What can hang from each mark
binezig: silof
silof: binezig ranoro
masus: dufisak fugi niva silof
pared: masus ranoro
ranoro: silof
fugi: binezig
niva: masus rezoso

Each row was made from one small tree. Brackets hold a mark, then the marks that hang from it, in alphabetical order. Every link used is in the known rows. Write each row's tree.
Known rows
{masus {fugi binezig} silof}: [-4.85  0.46  0.23 -2.24 -0.88  0.05  0.95 -0.27  0.04  0.47 -0.49 -1.52
 -2.78 -0.80  0.25  0.42  0.43  0.31 -0.05 -1.07  0.87  0.63]
{pared {masus dufisak fugi silof}}: [-0.70 -0.04 -0.06 -1.29 -0.76  0.81  1.99 -0.40 -1.85 -0.02 -1.67 -2.10
 -2.86  0.49  2.40 -1.57  0.37 -0.14 -0.45 -1.78  0.36  0.39]
{pared {masus dufisak {fugi binezig} silof} ranoro}: [ 0.66 -0.64 -0.32 -0.35 -0.88  0.44  4.24 -2.67 -0.98  1.36 -0.82 -3.00
 -3.83 -0.21  1.34 -2.36  0.31  0.15 -1.18 -2.52  2.78  0.81]
{fugi binezig}: [-0.68 -0.04 -1.25 -1.54  1.12  0.29 -1.22  0.54  0.25  0.17  1.60  2.18
 -1.76  0.21 -2.47  0.69 -1.32  2.42  0.79 -0.62  1.24 -1.33]
{pared {masus silof}}: [-1.69 -0.05 -0.51 -0.80 -0.09 -0.21 -0.08 -0.71 -0.31 -2.14  0.47  1.07
 -1.59  0.47  3.15 -1.74 -1.32  3.10 -0.05 -0.50 -0.95 -0.40]
{ranoro silof}: [-2.36 -0.02 -1.02 -1.70  2.66  1.20 -3.22  2.56 -0.74  0.31  2.31  2.12
  1.51 -0.33  0.63 -0.95 -0.89  3.74  0.58 -0.08 -0.95 -1.30]
{niva {masus fugi {silof ranoro}}}: [-4.16 -1.27  0.52  0.28  0.45 -0.61 -0.25  0.47 -0.02 -0.44  0.34 -1.74
  1.74  0.77  1.27 -2.20  1.45 -2.28  0.05 -0.12 -2.74  1.07]
{niva {masus fugi {silof binezig}} rezoso}: [-3.73  1.86  0.15  1.48 -0.98 -1.20  1.24 -0.53  1.90 -0.22 -0.16  0.64
  1.74 -1.86 -1.67 -1.61 -0.77 -2.76  0.06  1.27 -2.22  0.82]
{ranoro {silof binezig}}: [-0.84  0.36 -1.43 -1.30  1.15  0.62 -1.68  2.09  0.33 -0.14  3.27  1.94
  3.31 -0.87 -0.43 -3.65 -1.76  4.34  0.46  0.57 -1.30 -1.09]
{niva {masus fugi silof}}: [-6.18  0.21 -0.03 -0.67  0.82 -0.21 -1.11  0.97 -0.29  0.02 -0.04 -0.50
  0.74 -0.73  0.83 -0.68  0.41 -1.84  0.15 -0.57 -1.63  1.32]
{niva masus rezoso}: [-1.55  1.18 -0.96  1.71  2.42 -0.42 -2.28  0.55  0.88 -0.04  1.12  4.49
  1.16 -0.26 -2.80  1.58 -1.79 -0.94  0.92  1.02 -1.54 -1.34]
{niva rezoso}: [ 0.97  1.35 -0.23  0.09  0.85 -0.31 -2.65  0.70  0.77 -0.74  0.56  3.53
  0.08 -0.09 -2.10  2.60 -1.39  0.94  0.92  1.02 -0.78 -2.28]
{silof binezig ranoro}: [ 3.35 -1.06 -0.48 -0.24 -0.79 -0.96 -1.26  0.98  1.30 -2.03  2.84  1.09
  3.31  1.51 -2.22 -3.58 -0.92  2.27  0.43  1.09 -1.93 -1.81]
{fugi {binezig silof}}: [-2.62  0.40 -0.94 -1.94  1.10  0.73 -2.31 -2.42 -0.03 -1.58  1.44  0.19
 -3.12  0.37 -3.23  2.19 -2.14  2.92  0.40  0.17  2.16 -1.21]
{masus dufisak niva {silof ranoro}}: [ 3.46 -1.88 -0.12 -0.27 -0.86 -0.35 -0.31  3.32 -1.10  0.13 -0.76 -1.32
  1.65  0.82  2.91  0.32  3.30 -1.81 -0.05 -1.14 -0.38  1.29]
{masus dufisak fugi niva {silof binezig ranoro}}: [ 3.59 -1.34  0.94 -0.47 -3.32 -0.46  2.04  2.57 -0.02  0.89 -1.31 -3.56
  3.06  0.35  2.38 -1.89  3.22 -2.32 -0.61 -0.54 -0.41  1.97]
{pared masus ranoro}: [ 3.41 -0.95 -0.24  0.19  0.96 -0.01 -1.64 -1.64  0.11 -1.49  1.88  2.06
  0.60  1.22  1.51 -1.49 -2.07  4.30 -0.42 -0.29  0.31 -1.86]
{fugi {binezig {silof ranoro}}}: [-0.43 -1.20 -0.41 -0.90  0.71  0.29 -1.48 -2.57  0.09 -2.06  1.69 -0.96
 -1.99  1.89 -2.87  0.83 -1.24  2.20  0.30  0.69  1.07 -1.51]
{binezig {silof ranoro}}: [ 0.30 -1.17  0.08 -1.05  0.72  0.05 -3.72 -1.57 -0.31 -3.08  1.56 -0.86
  0.37  2.15 -1.32  0.95 -0.96  2.01  0.38  1.19 -0.56 -1.85]
{masus {niva rezoso}}: [ 3.12  0.82  0.80  0.49  0.46 -0.17 -2.97  2.39  0.67  0.51 -0.82  3.86
  1.18 -0.23  0.37  4.63  0.04  0.84  0.58  1.03  0.04 -0.70]
{masus dufisak {niva rezoso} {silof binezig ranoro}}: [ 5.58 -0.27  0.07  1.97 -2.65 -1.49  2.15  1.92  0.59 -0.06 -0.72 -0.09
  2.67 -0.34  0.77 -0.76  2.10 -2.87 -0.09  0.71 -0.97  0.88]

Write each row's tree
[-1.47 -0.92  1.01 -1.55  0.14  0.76 -0.66 -3.22 -0.01 -0.84  0.20 -3.24
 -2.31  1.92 -2.59  1.04 -0.49  1.29 -0.01  0.55  1.39 -0.99] => {masus {fugi {binezig {silof ranoro}}}}
[ 2.73  1.42  0.93  0.25 -3.09 -0.42  2.11  1.94  0.57  1.64 -2.63 -1.13
  1.16 -1.76  0.88  1.36  1.88 -3.12 -0.32  0.05  0.32  1.60] => {masus dufisak fugi {niva rezoso} {silof binezig}}
[-1.67  1.74 -0.84  1.52 -1.00 -0.75  2.52  0.17  0.45  0.91 -0.72 -0.60
  0.95 -1.85 -2.50 -1.83  0.02 -5.01  0.05  0.18 -1.09  0.94] => {niva {masus dufisak fugi {silof binezig}} rezoso}
[ 3.89  1.23 -0.54  0.81 -2.44 -1.01  1.31  2.39  0.55  0.51 -1.05  0.96
  1.42 -1.80  0.44  0.92  1.15 -2.20  0.01  0.25  0.22  1.06] => {masus dufisak {niva rezoso} {silof binezig}}
[-0.92 -0.89  0.42 -0.32  2.05  1.79  2.01 -2.30 -0.50  2.04  1.25 -0.44
 -1.52  0.09  1.64 -2.88 -1.48  4.96 -0.94 -0.95  1.87 -0.57] => {pared {masus {fugi binezig}} {ranoro silof}}
[ 3.00 -1.40  0.45  0.54  2.31  1.26 -1.28  0.86 -0.63  1.11  1.39  2.14
  2.94  0.23  5.79 -1.27 -0.45  5.98 -0.86 -0.39  0.70  0.17] => {pared {masus niva} {ranoro silof}}
[ 4.33 -0.87  0.87 -0.71  0.17  1.86  0.62  1.69 -1.95  1.90 -2.16 -0.39
 -0.36  1.33  2.95  1.32  0.74  1.41 -0.41 -1.30  1.55  0.54] => {pared {masus dufisak fugi niva}}
[ 1.83 -0.30 -0.58  0.34 -1.66 -1.45  1.11 -2.32  1.19 -2.51  2.30  0.26
  1.40 -0.32  2.05 -5.15 -1.88  3.72 -0.94  0.12 -0.59 -0.19] => {pared {masus {silof binezig}} ranoro}
[-4.10  1.35 -0.82  1.64  1.29 -1.19 -1.07  0.36  0.74 -0.85  0.45  2.82
  0.55 -1.31 -0.60  0.64 -0.76 -2.32  0.63  0.67 -2.10  0.13] => {niva {masus silof} rezoso}
[ 1.13  0.08 -1.68  3.18 -0.69 -1.71  2.53  0.34  0.65 -0.70  1.13  0.52
  2.57 -0.35 -3.00 -3.88  0.26 -4.54  0.30  0.62 -2.48  0.16] => {niva {masus dufisak {silof binezig ranoro}} rezoso}
[ 0.53 -0.52  2.31  0.88 -1.62 -0.68  2.59  0.01  1.25  1.50 -2.53 -1.32
 -1.03 -0.06  1.52  2.78  2.54 -1.93 -0.25  0.53  0.56  1.36] => {masus {fugi binezig} {niva rezoso} {silof ranoro}}
[-0.40  0.66 -0.59 -1.79 -2.42 -0.25  1.29  1.23 -0.33 -0.04 -0.37 -2.63
  0.52 -0.97 -0.51 -2.36  0.79 -1.73 -0.19 -1.01 -0.22  0.66] => {masus dufisak fugi {silof binezig}}
[ 2.41  0.83 -0.15  0.48 -0.87 -0.41 -0.17  2.75 -0.60  0.84 -2.04  1.15
  0.01 -1.26  1.90  3.67  2.01 -2.81  0.19 -0.54  0.47  0.97] => {masus dufisak {niva rezoso} silof}
[ 1.63 -1.53  0.22 -0.43  0.35  1.66  2.95 -4.33 -1.58 -0.20 -0.74 -3.87
 -4.73  2.79 -2.00 -1.03 -0.89  1.18 -0.53 -0.68  2.59 -0.93] => {pared {masus dufisak {fugi {binezig {silof ranoro}}}}}
[-5.11  1.62  0.25  0.90  1.61  0.71 -0.21 -3.82  0.63  0.54 -0.44  0.20
 -3.11 -0.44 -4.73  3.30 -2.22 -1.52  0.25  1.21  1.48 -0.39] => {niva {masus {fugi {binezig silof}}} rezoso}
[ 1.31 -0.38  2.82  0.83 -1.56 -0.82  0.12  1.20  0.98  0.43 -2.59 -1.23
  1.35  0.26  3.29  2.77  2.80 -2.08 -0.19  1.03 -1.41  1.02] => {masus fugi {niva rezoso} {silof ranoro}}
[ 2.51 -0.35  1.35  1.37 -0.89 -1.37 -0.63  1.62  1.05 -0.71 -1.07  1.09
  1.75  0.20  2.78  2.31  1.99 -1.15  0.14  1.14 -1.61  0.56] => {masus {niva rezoso} {silof ranoro}}
[-0.85 -1.39 -1.78  1.09  1.20 -0.69  0.13  1.63 -1.49 -0.30  1.15 -0.68
  1.59  0.76 -0.49 -2.85  1.50 -3.62  0.34 -1.09 -1.99  0.70] => {niva {masus dufisak {silof ranoro}}}
[-3.71  0.16 -1.22 -0.83  1.97  1.69  0.21 -2.13 -1.65  1.35 -0.12 -2.05
 -2.93  0.16 -4.59  1.19 -0.93 -2.12  0.08 -1.06  2.66  0.42] => {niva {masus dufisak {fugi {binezig silof}}}}
[ 0.44  1.07  0.90  0.34 -0.73 -0.90 -1.25  2.00  0.77 -0.22 -1.36  2.26
  0.79 -1.27  2.81  3.97  1.14 -0.49  0.23  0.67 -0.53  0.73] => {masus {niva rezoso} silof}
[-0.24 -0.77  0.79 -0.34  2.10  1.55 -0.28 -1.11 -0.75  0.96  1.00 -0.29
  0.91  0.43  3.52 -2.94 -1.12  4.92 -0.96 -0.50  0.08 -0.71] => {pared {masus fugi} {ranoro silof}}
[-0.48  1.24  1.98 -0.38 -0.28  0.94 -0.64 -2.09  0.65  1.03 -2.39 -0.40
 -2.71 -0.45 -1.21  6.68 -0.40  0.36 -0.06  1.13  3.08  0.25] => {masus {fugi {binezig silof}} {niva rezoso}}
[-2.90  1.54 -0.68  1.10  1.61  1.18  1.03 -3.00 -0.71  1.53 -1.07 -0.91
 -3.79 -0.43 -5.69  2.97 -1.31 -3.54  0.27  0.04  2.45 -0.25] => {niva {masus dufisak {fugi {binezig silof}}} rezoso}
